Every row comes from one small tree of marks. The marks that hang from a mark follow it in brackets, in alphabetical order. Every link used is in the known rows. Which tree was each row made from?
Known rows:
zibe{gugogon}: [ 12  -5 -15  -3  -6 -13 -38  -1 -16 -11  30 -11 -10   8 -25   5   4  -7
 -13 -10 -26   8  33 -21   7 -12]
giner{gugogon{kasutu vedos}}: [ 10  -4  -6  -9   3  -8   6   9   6 -49   5   1   5   0  10  -5   3  34
   7  27  -1 -18 -10  27   0   9]
zibe{gugogon{giner suvori} melu{gufakad}}: [ -9  13  -3  28  -7  -3 -30 -13  -4  86   3   3 -51  -6 -28 -18   4   2
 -17 -59  -1   9   7 -27 -15  16]
zibe{gugogon{giner suvori vedos{zipamur}} melu}: [ 18  10  35  13  -2  12 -25 -18  -5  79  -2  29 -50  -1  11 -18   2  19
  13 -15  -7  10 -23 -14 -12   4]
giner{gugogon{suvori vedos{zipamur} zibe}}: [ -9 -13  28 -14   5  -1  24  -8 -16 -20   3   3  15 -15  19  34   3  47
  -8  51   9 -18 -33 -18  -3   6]
kasutu{gugogon{giner suvori vedos zibe}}: [  8   3  20  -8   3   4   0   3  14  13 -10   5  -5 -15  17   9   7 -10
  -6   6  22 -10 -26   4  19 -16]
kasutu{gugogon{giner suvori vedos zibe{melu}}}: [ 18  21  25  16   6   0  -5   0  13  50 -19  25  -9 -14  22  11   6  -8
  -2   7  17   2 -23 -14  11 -24]
zibe{gugogon{giner kasutu} melu}: [ 12   6  -6  21  -6   4 -43  -9  11  40   7  15 -48   7  -9 -33  -2 -11
  10 -24 -10  18  12   7 -11   4]
suvori{gugogon}: [ 18  -6 -35 -21 -10  -6 -17  -1 -19 -31  28 -33  36  13 -29   9   8  -7
  -7  -1  -3  -2  36  -7   9 -52]
zibe{gugogon{kasutu vedos} melu{sila}}: [  8  11   5  40  -7   8  -8   1  16  10 -22  24 -13  28   9  -4  -3 -14
  16  -7 -15  24   2  18  13  27]
gugogon{kasutu suvori zibe{melu{gufakad sila}}}: [-48   3   0  28  -3   4  43 -10  17  16 -36 -11   3   0  -3  16  -7 -16
 -16 -20  20  14   8 -10  10  29]
melu{sila}: [-11   7 -22 -12  -3  -5  16   4 -10 -29   4 -43   8  29 -13  19   5 -13
 -23 -15 -11   5  32 -24  11 -12]
melu{gufakad sila zibe{gugogon}}: [-50   4 -32  45 -15 -10  16  11 -13   9  -5 -27  11  25 -35  -8   8 -19
 -22 -82 -35   4  39 -23  -2  47]
kasutu{gugogon{suvori vedos{zipamur}}}: [  9  12  17 -16  18  -3  24 -25  -6   2 -12   4  -3 -19  16   5  20  14
   8  10  -3  -3 -10 -19  19 -40]
zipamur{luvak vedos}: [ 16  14 -39 -36  22   4  -1   5 -34 -14  19 -56  -2  16  10  28 -13   1
 -23   2 -23  -9  22 -23 -24 -20]
giner{gugogon{suvori}}: [  1   1 -11 -15   7 -14  -2 -12 -26  -4  18 -31 -11  -6 -11  24  13  45
 -36  14  -1 -21  14 -39   2 -20]
gugogon{giner vedos}: [ 16   4   5 -26  -5  -1 -12  21   5  -6  12  -8 -11  10   3 -18  -5   3
   2 -11   1 -12  -8  18  -5  -2]
zibe{gugogon{giner suvori vedos} melu{sila}}: [ 10  20  22  37 -11  17 -19   1   4  79 -20  11 -47  30   5   2   1  -1
 -10 -31   0  10 -17 -12   7  23]
kasutu{gugogon{suvori vedos{zipamur{luvak}} zibe}}: [ 13  -5  11 -14  28  13  29 -18 -24   3 -20   7  14 -21  17  34   3 -11
   1  31   9  -2 -16 -19  11 -15]
zibe{gugogon melu{gufakad}}: [ -4  14 -22  33  -7 -17 -26  -2 -13  30  13   7  -7  -1 -32  -2   3  -8
  -6 -41 -25  20  36 -29 -11   5]
vafe{nozum}: [ 15   5 -21 -24  26 -10 -17   2 -14 -16  23  -3  18   3 -23  16   9  -9
 -15  19  -4  -3  39 -17   8 -32]
gugogon{giner suvori vedos zibe}: [  4 -10  30 -23  -7   5  -6  13  10  12   2  -4 -10  -8  11   7 -10   2
 -14   9  21 -15 -28   9   7   9]
kinuv{sila}: [ 12   1 -10 -42  11   5   1 -15 -32 -33  37 -29   9  -2 -22 -19  -9 -23
 -18   2  -8   4  29 -13   7 -40]
kasutu{gugogon{suvori vedos}}: [ 20  14   5  -7  11 -10   4  -7  -3   2  -6  -1  -3 -15   8   9  17   4
  -6   4   1  -8   1 -11  31 -38]
gugogon{kasutu}: [  1  -8 -18 -26   2  -8  -4  -4   6 -39  11 -20  -4  -3  -8 -13  -2  -4
  -2   2  -6   0  28   9   8 -17]
vafe{nozum{luvak}}: [ 27  17 -35 -20  17  -8 -21   1 -23 -11  28   4  30   2 -36  16  37 -20
 -12  18   2  -6  47  -7   4 -40]
gugogon{giner kasutu suvori vedos zibe{melu}}: [  6  -4  33   4  -4  11  -4   3  29  38 -18  23 -24 -11  26 -11 -17   0
   6  13  25  -1 -30  25   4  14]
melu{zibe{gugogon{kasutu}}}: [-12 -14 -19  21  -9  -9 -19  -1  -1  -6  11  -3  -9   1 -16 -31   0 -10
  -2 -33 -36   1  36   4   6  19]
giner{gugogon}: [  4   3 -26 -14   5 -20  -4   3 -24 -34  28 -29   8   7 -15  17  11  34
 -24  15 -12 -16  20 -31  -8 -20]
giner{gugogon{vedos{zipamur} zibe{melu}}}: [  4   5  16   9   5  -9  18   4 -14 -14   5  23  32  -2  22  29   0  35
  10  50  -9  -1 -19 -24 -22  -2]

Write each row's tree:
[-32  -8 -22  35 -12   0   6   0   0  -7  -8 -18  -6  26 -14 -18   3 -20
  -9 -44 -34   9  32   1  13  36] => melu{sila zibe{gugogon{kasutu}}}
[ 20  19  -5 -11   6  -4  -5  12   7  -3  -3   0  -7   2   7 -16  12 -11
   9 -14   2  -6  -8  10   7 -28] => kasutu{gugogon{giner vedos}}
[  6 -13  -2 -28  -6  22   4  -8  15 -18  -4   0  10  10   3 -39   0   3
  43   3  15  -4 -24  52  -9 -16] => suvori{gugogon{giner kasutu vedos{zipamur}}}
[-28   3 -10  11  -7  -2   8   5  25  12 -10   4  -3 -10  -8 -23 -14 -20
   6 -27  16  12   3  12 -22  22] => gugogon{giner kasutu zibe{melu{gufakad}}}
[-62  -3 -26  44 -18   8  15   6  15  22 -21 -22 -25  24 -26 -45  -2 -24
  -2 -93 -14   3  14  17 -12  69] => melu{gufakad sila zibe{gugogon{giner kasutu}}}
[ -3 -26 -19 -20 -14  13 -15   2  15 -29  11 -18  24   6 -13 -10  -6 -24
  10   9  26  -1   1  34  -1 -19] => suvori{gugogon{giner kasutu zibe}}
[  7  19   7 -19  11   3  12  -6   3  -5  -8   5  -7  -3  14 -21  17  -3
  25  -7   1  -2 -18   0  -6 -30] => kasutu{gugogon{giner vedos{zipamur}}}
[-28  27 -28  23  -2 -10  27   3  -6  12 -14 -24  12  22 -21   9   2 -13
 -17 -47  -9  16  34 -34  -4   7] => zibe{melu{gufakad sila}}
[ -7  -9  28 -33   3  18  17 -17  18  15 -15   2 -40 -12  20 -38  -5  20
  20   0  16 -10 -34  29  -5   5] => gugogon{giner kasutu suvori vedos{zipamur}}
[ 13 -27  -4 -15 -12   8  -3  12  17 -58   4   5  54   4   1   5 -10 -16
  22  34  17  -3  -6  52  19 -12] => suvori{gugogon{kasutu vedos zibe}}
[  9 -25  -2 -17 -15  18 -11  15  24 -33   1   6  31   8   4 -13 -10 -18
  23  19  27  -7 -22  63   4  -4] => suvori{gugogon{giner kasutu vedos zibe}}
[ -2 -10   2  21 -14   5 -22  17  20  17  -1  18 -26   5   2 -55  -6  -5
  16 -42 -21 -10  -6  42  -4  44] => melu{zibe{gugogon{giner kasutu vedos}}}
[  7  -5  22  18   5  -3   6  -1  10   5 -13  26   2 -14  26  20  -6  37
  -4  50  13 -11 -26   5   4  14] => giner{gugogon{kasutu suvori vedos zibe{melu}}}
[ -4  -1 -10  15   3 -13  -1   0   0 -23   5   6  15  -5   6  17  -2  16
  -6  40   1   4   8 -12 -12  -3] => giner{gugogon{kasutu zibe{melu}}}
[  8  -7  18 -24   0  11  -3  -2  25  16  -9  -3 -40  -9  15 -31  -6  12
   5  -8  20 -15 -23  37   9  10] => gugogon{giner kasutu suvori vedos}
[  9  -7  29  -8   1   4 -14 -17 -13  18  10  12 -23  -9   0   3   7  19
   5   5 -14   1  -9 -10  10   2] => zibe{gugogon{suvori vedos{zipamur}}}
[-18   8 -14  13  -5 -19   6  11  -5  -1   8  -3  28 -10 -16  17  -9 -15
 -12 -13  -6  12  28 -28 -12   1] => gugogon{zibe{melu{gufakad}}}
[-36  15 -16  27  -8  -9  33  10  -1  -2 -13 -18  31  18 -15  29  -6 -25
 -19 -25   0  20  24 -31  -6  16] => gugogon{zibe{melu{gufakad sila}}}
[ -8 -11  10 -27  -7   0 -11   0   1  15  13 -27 -17 -10  -5  11  -7  -3
 -27   1  16 -10  -2 -18   3  -8] => gugogon{giner suvori zibe}
[ -2 -17   6  -7   0  -5   9  17  10 -63   2  10  25  -6  17  16  -7  21
   6  47   8 -16 -21  30   0  20] => giner{gugogon{kasutu vedos zibe}}
[-10   6 -20  33  -4 -10 -19  -8   5  19   2  16 -19  -7 -25 -21  -3 -12
  11 -37 -17  23  29   1 -10  17] => zibe{gugogon{kasutu} melu{gufakad}}
[  0 -14   0  24 -11  -5 -15  14   9 -10   3  19  -5   2   2 -34  -5  -3
  13 -26 -34  -5  11  31  10  35] => melu{zibe{gugogon{kasutu vedos}}}
[  1  -5  -3   4  -1 -11  -5   0  11 -16   5   6  13  -8   5   7 -11 -18
  -1  23   0  16  22  -4   1 -12] => gugogon{kasutu zibe{melu}}
[  6 -16   7 -26 -12  16   1   6   1 -21   8  -2  40  11   2  -1  -4  -7
  25  20  17  -3 -26  24 -12 -18] => suvori{gugogon{giner vedos{zipamur} zibe}}
[ 11   7   7  -9   1  -2  -2  17  15 -19  -1   7  16  -3  13   4   5 -24
   8   7  12  -5 -18  12   7 -19] => kasutu{gugogon{giner vedos zibe}}
[  3 -10 -10  -5  -8   3 -39  -7  10   1  14  -5 -44   7 -16 -34  -1 -15
   6 -23  -4   7   8  20  -4  10] => zibe{gugogon{giner kasutu}}
[ 25  14  -1  11  26   7  22  -8 -23   7 -21  29  30  -7  21  30  -1 -23
  17  29  -5  18  -3 -25  -7 -21] => kasutu{gugogon{vedos{zipamur{luvak}} zibe{melu}}}
[  4 -13  16  -7   0  -9   4   9 -11 -21   8  -3  17 -10  12  40   1  38
 -22  44  10 -25 -24 -10   9   8] => giner{gugogon{suvori vedos zibe}}
[-41  16 -24  40  -1 -12  35  10 -11  -9 -12 -19  36  18 -12  42   5   8
 -25  -9   2   6   9 -43 -18  25] => giner{gugogon{zibe{melu{gufakad sila}}}}
[ 20   8  13   4  -4 -11  -6  21   2  -7   7  20  28   0  11  23 -11  -7
   0  25  -6   8   5  -7   4  -7] => gugogon{vedos zibe{melu}}
[-16 -20  28 -14   7   5  31 -15   3 -31  -7  10   7 -21  26  14   1  43
  10  57  15 -17 -40  10  -1  18] => giner{gugogon{kasutu suvori vedos{zipamur} zibe}}
[ 21  18  20  19  10  -9   2  -2   2  23 -13  27  14 -19  21  31   8  -8
  -7  24   4   8  -6 -25  24 -32] => kasutu{gugogon{suvori vedos zibe{melu}}}
[ -6 -10  17 -16  13   3  28 -22  -2 -17  -8   4 -14 -15  20  -6   6  55
  11  32   6 -20 -30   9  -1   8] => giner{gugogon{kasutu suvori vedos{zipamur}}}
[-15   9 -17  31  -8   0 -27  -4  15  44  -2  14 -42  -2 -22 -41  -5 -13
  11 -54  -4  19  12  12 -22  27] => zibe{gugogon{giner kasutu} melu{gufakad}}
[ 14   5  32   2  -7   3 -10  10  10  49  -5  15 -14  -6  17   7 -11   3
  -9  10  16  -3 -22  -6   1   2] => gugogon{giner suvori vedos zibe{melu}}
[  7  -4  31 -11  -4  13 -20 -14  -4  43   5  10 -47  -2   4 -19   4  17
   9 -12  -3  -3 -29   1  -5   9] => zibe{gugogon{giner suvori vedos{zipamur}}}
[  3 -16  -1  -4  -3   0 -29 -23   1   9  11  -5 -38 -11 -14  -9   2   0
 -11  -6  -6   5  17   1  20   0] => zibe{gugogon{kasutu suvori}}
[-38  15  12  23  -4   5  54   7   4  -5 -30   9  38  14   9  22  -8 -10
  12 -11  -2  19  -8 -13 -12  32] => gugogon{vedos{zipamur} zibe{melu{gufakad sila}}}
[ 18  -2 -14 -20  23   8  20  -1 -43 -23   3  -6  12   7   6  18   0  36
   1  28  -8 -17 -11 -13 -25   8] => giner{gugogon{vedos{zipamur{luvak}}}}
[ -3 -25   8 -23 -10  24  10  -1  19 -32  -4   7  30   4  10 -17  -9 -11
  41  25  27   0 -32  55  -8  -6] => suvori{gugogon{giner kasutu vedos{zipamur} zibe}}
[ 16  -2  -4 -14  26   9  26  -5 -24 -29 -13  10  33 -10  14  29   2 -22
  12  29   0   3  -8 -10   0 -15] => kasutu{gugogon{vedos{zipamur{luvak}} zibe}}
